What can hang from each mark
resukis: fodu
bosakag: mebuvet
sebe: dedab fime mebuvet
fime: bunem sebe
fodu: resukis
mebuvet: bosakag sebe
dedab: fodu sebe

Each row was made from one small tree. The marks that hang from a mark follow it in brackets, in alphabetical order. Every link used is in the known rows. Write each row's tree.
In the rows, zero is written as 128.
Known rows
sebe{dedab mebuvet}: [117 141 142 101 147 156 145 162 129 141 123 147 109 153 110 159]
sebe{dedab{fodu} fime mebuvet}: [114 149 165  67 138 135 190 177 136  91 158 147 129 204 140 179]
sebe{dedab fime{bunem} mebuvet{bosakag}}: [102 138 118  81 132 150 174 160 114 178 152 108 166 171 111 170]
dedab{fodu sebe{fime{bunem} mebuvet{bosakag}}}: [133 134 175 143 141  92 117 121 102  65 179 122 130 152 181 124]
sebe{mebuvet{bosakag}}: [110 142 136 125 149 106 107 124  83 175  97 159 117  96 106 132]
fime{bunem sebe{dedab{fodu{resukis}} mebuvet{bosakag}}}: [118 102  85 169 135 167 132  96 158 177 140  62 140 139 106  97]
mebuvet{bosakag sebe{dedab{fodu} fime{bunem}}}: [120  96 102 124  73 106 141  82 119 148 109 116 141  83 128 134]
bosakag{mebuvet{sebe}}: [155 143  92 152 119  95  68  99 184 129  73 172 113  43 120 125]
sebe{dedab fime}: [142 156 147  75 115 150 151 181 113 124 100 183 134 148 104 139]
dedab{sebe}: [158 146 171 151 141 113  70 146  93  89 103 181  97  87 136  88]
fime{bunem sebe{dedab{fodu{resukis}} mebuvet}}: [130 110  97 156 145 181 135 121 173 158 140  69 137 157 103  96]
dedab{fodu{resukis} sebe{fime mebuvet{bosakag}}}: [115 146 161 131 154  81 137 140 111  34 146 141 114 166 179 106]
resukis{fodu}: [176  95 118 141  94 144  71 162  93 144  79 170  75  48 105 129]
bosakag{mebuvet{sebe{fime}}}: [149 152  96 127 119  87  91 119 184 121  80 175 125  58 123 133]
sebe{dedab{fodu{resukis}} fime{bunem} mebuvet}: [121 146 129  79 147 169 187 177 153 106 155 105 159 231 128 157]
sebe{dedab{fodu{resukis}} fime{bunem} mebuvet{bosakag}}: [103 132 111  97 133 150 181 142 131 133 156  95 165 207 131 156]

Write each row's tree
[122  99  97 170 129 164 127  90 149 185 152  66 139 128 109 107]
fime{bunem sebe{dedab{fodu} mebuvet{bosakag}}}
[114 103  93 111  80 111 141 102 113 172  96 122 143  68 110 134]
mebuvet{bosakag sebe{dedab fime{bunem}}}
[120 140 163 146 155  93  94 137  87 108 129 154  99  95 146 115]
dedab{sebe{mebuvet{bosakag}}}
[155 112  98 163 122 188 103 118 151 189 111  99 139 107  81  81]
fime{bunem sebe{dedab}}
[172 140 183 148 128 112  93 131 109  45 153 149 127 145 170  99]
dedab{fodu sebe{fime{bunem}}}
[122 111 101 115  89  89 119  99  99 178  77 138 145  46 105 114]
mebuvet{bosakag sebe{fime{bunem}}}
[122 147 158 119 152 102 119 160  93 115 150 133 134 125 143 122]
dedab{sebe{fime{bunem} mebuvet{bosakag}}}
[ 99 128 125 121 135 137 139 127 107 169 122 137 114 127 113 159]
sebe{dedab mebuvet{bosakag}}
[111 128 130  99 124 144 174 133 120 145 172 100 162 191 135 173]
sebe{dedab{fodu} fime{bunem} mebuvet{bosakag}}
[134 108 111 157 138 178 131 115 167 166 152  73 135 146 107 107]
fime{bunem sebe{dedab{fodu} mebuvet}}
[145 115 127  97  93 135 149 133 151 109 110 130 132 118 124 135]
mebuvet{sebe{dedab{fodu} fime{bunem}}}
[125 139 149 142 154 102 129 133 116  50 155 115 133 175 173 101]
dedab{fodu{resukis} sebe{fime{bunem} mebuvet{bosakag}}}
[132 127 181 170 142  85  92  99  97  59 160 142  94 122 182 117]
dedab{fodu sebe{mebuvet{bosakag}}}
[149 139  76 138 113 118 107 109 208 105  99 139 137  99 131 133]
bosakag{mebuvet{sebe{dedab{fodu{resukis}} fime{bunem}}}}
[102 111 123 149 131 123 143 103 140 151 131 120 100 109 119 115]
fime{sebe{dedab{fodu} mebuvet{bosakag}}}
[108 119 136 136 126 132 139 101 112 134 143 130 112 147 139 161]
sebe{dedab{fodu} mebuvet{bosakag}}
